What can hang from each mark
K484: K271
K520: K842 K959
K732: K842 K925
K842: K520 K732
K244: K484
K925: K732
K959: K244 K520 K865
K271: K484
K865: K959

Every row comes from one small tree of marks. The marks that hang from a mark follow it in brackets, in the order of their numbers. Every link used is in the known rows. Which tree was each row made from?
In the rows, zero is written as 128.
Known rows
K865[K959[K244 K520[K842]]]: [133 148 130 126 159 130 112 138 104 139  97 121 138 128 103 135 112 186
 101 162  58]
K959[K244[K484] K865]: [139 172 126 126 143 125 167 143  61 120  65 145 142 170 113 141 155 134
 107 162  70]
K925[K732]: [127 127 123 123 120 132 126 142 147 119 146 113 131 154 139 119 137 141
 115 110 153]
K925[K732[K842]]: [121 152 121 127 118 135 142 140 153 111 126 116 130 133 143 130 134 124
 110 100 160]
K271[K484]: [129 104 141 117 113 135 138 112 131 138 120 127 141 107 134 126 120  91
 128 138 153]
K520[K842 K959[K865]]: [132 126 129 136 126 145 118 150 119 123  97 141 137 202  98 153 119 194
  94 162  91]
K959[K244 K520[K842[K732]] K865]: [127 191 125 131 152 129 161 140  67 118  69 149 150 180  66 130 156 239
  97 170  51]
K925[K732[K842[K520[K959]]]]: [125 143 133 135 111 134 153 151 145 100 135 105 137 148 120 129 135 173
  99  99 165]
K484[K271]: [123 132 119 120 145 117 125 130 107 115 101 131 123 149 128 119 124 160
 120 119 118]
K520[K842 K959[K244]]: [136 127 125 122 131 137 128 136 106 145  92 134 127 186  94 160 117 186
  91 162 116]
K732[K925]: [125 129 121 121 117 124 123 146 130 139 122 131 127 127  99 135 132 116
 122 133  78]
K842[K520 K732[K925]]: [120 132 154 133 111 120 155 153 132 114 158 129 149 128  52 110 145 214
 113 116  95]
K842[K520[K959[K244]] K732[K925]]: [127 126 145 128 115 120 176 164 103 122 137 125 155 151  41 128 142 245
  98 133 104]
K520[K842]: [129 138 134 126 128 139 102 124 144 133 118 135 122 153 110 136 120 152
 111 145 104]
K959[K520[K842] K865]: [124 175 127 140 145 135 122 137  95 114  79 141 143 183  86 126 144 202
 108 162  48]
K842[K520[K959] K732[K925]]: [123 114 154 135 111 125 161 164 124 118 158 125 152 156  45 122 134 242
 104 123 108]
K865[K959[K520]]: [126 125 136 136 152 129 106 140 119 130 123 113 141 114 122 122 108 163
 119 139  82]
K732[K842[K520[K959]] K925]: [122 150 132 137 105 125 159 160 124 117 110 121 135 123  75 147 131 156
 102 120  96]
K959[K244[K484] K520[K842] K865]: [134 199 132 132 156 134 144 136  44 127  41 143 143 206  76 136 155 197
  92 184  24]
K865[K959[K244[K484[K271]] K520]]: [133 146 134 126 173 122 124 140  68 135  75 115 138 143 114 126 116 174
 100 153  51]
K842[K520]: [130 139 147 136 120 122 140 135 124 109 142 119 139 119 100 111 140 178
 122 121 126]
K732[K842]: [121 156 126 135 124 132 151 128 136 118 104 128 125 107 131 143 127 111
 121 113 135]

Write each row's tree
[124 157 132 134 112 131 151 144 149  98 136 108 137 129 124 121 139 155
 105  94 156]  K925[K732[K842[K520]]]
[139 144 147 139 126 125 164 155  71 108  99 125 149 176  82 132 145 206
  98 151 100]  K842[K520[K959[K244[K484] K865]]]
[127 152 128 128 115 129 165 151 128 104 123 107 137 144 115 135 143 179
  94 107 165]  K925[K732[K842[K520[K959[K244]]]]]
[124 160 138 147 116 130 169 150 113  97 102 124 142 133  99 140 136 177
 106 120 127]  K732[K842[K520[K959[K865]]]]
[125 106 139 126 118 142 123 149 141 143 126 137 134 197  62 147 114 215
  91 150  91]  K520[K842[K732[K925]] K959]
[124 172 125 121 146 126 143 133  86 146  86 137 137 166  52 132 144 221
 100 159  59]  K959[K244 K520[K842[K732[K925]]]]
[125 153 130 137 111 134 158 160 133  90 123 114 144 156 116 129 142 178
  96 107 147]  K925[K732[K842[K520[K959[K865]]]]]
[131 136 130 127 130 139 156 153 101 124  95 150 145 206  72 153 132 236
  85 165  89]  K520[K842[K732] K959[K244 K865]]
[123 128 150 138 108 124 169 174 114 105 142 133 161 166  40 123 145 247
 100 132  84]  K842[K520[K959[K865]] K732[K925]]
[131 194 122 129 168 118 162 142  20 116  30 139 144 195  89 124 161 199
 100 165  36]  K959[K244[K484[K271]] K520 K865]
[132 129 142 143 118 126 150 155 103 101 126 125 150 154  89 127 139 210
 108 138 117]  K842[K520[K959[K865]]]
[129 122 131 118 126 137 140 151 115 150 108 141 135 193  57 158 124 220
  85 161  87]  K520[K842[K732[K925]] K959[K244]]
[131 186 110 131 152 119 166 143  50 118  65 139 147 155  93 128 163 193
 114 163  66]  K959[K244 K520 K865]
[124 122 134 132 118 142 132 163 125 125 111 149 145 211  57 148 124 220
  87 160  64]  K520[K842[K732[K925]] K959[K865]]
[127 106 144 131 127 146 125 139 137 135 129 136 135 194  80 145 114 218
  96 146 120]  K520[K842[K732] K959]
[129 174 121 123 151 127 132 121  79 141  75 132 129 158  83 134 139 198
 104 162  80]  K959[K244 K520[K842]]
[135 174 121 122 149 119 163 147  48 112  47 145 138 183 112 135 151 156
 102 155  63]  K959[K244[K484[K271]] K865]
[136 134 133 119 144 138 119 137  78 143  68 134 123 215  92 156 116 194
  81 166  91]  K520[K842 K959[K244[K484[K271]]]]
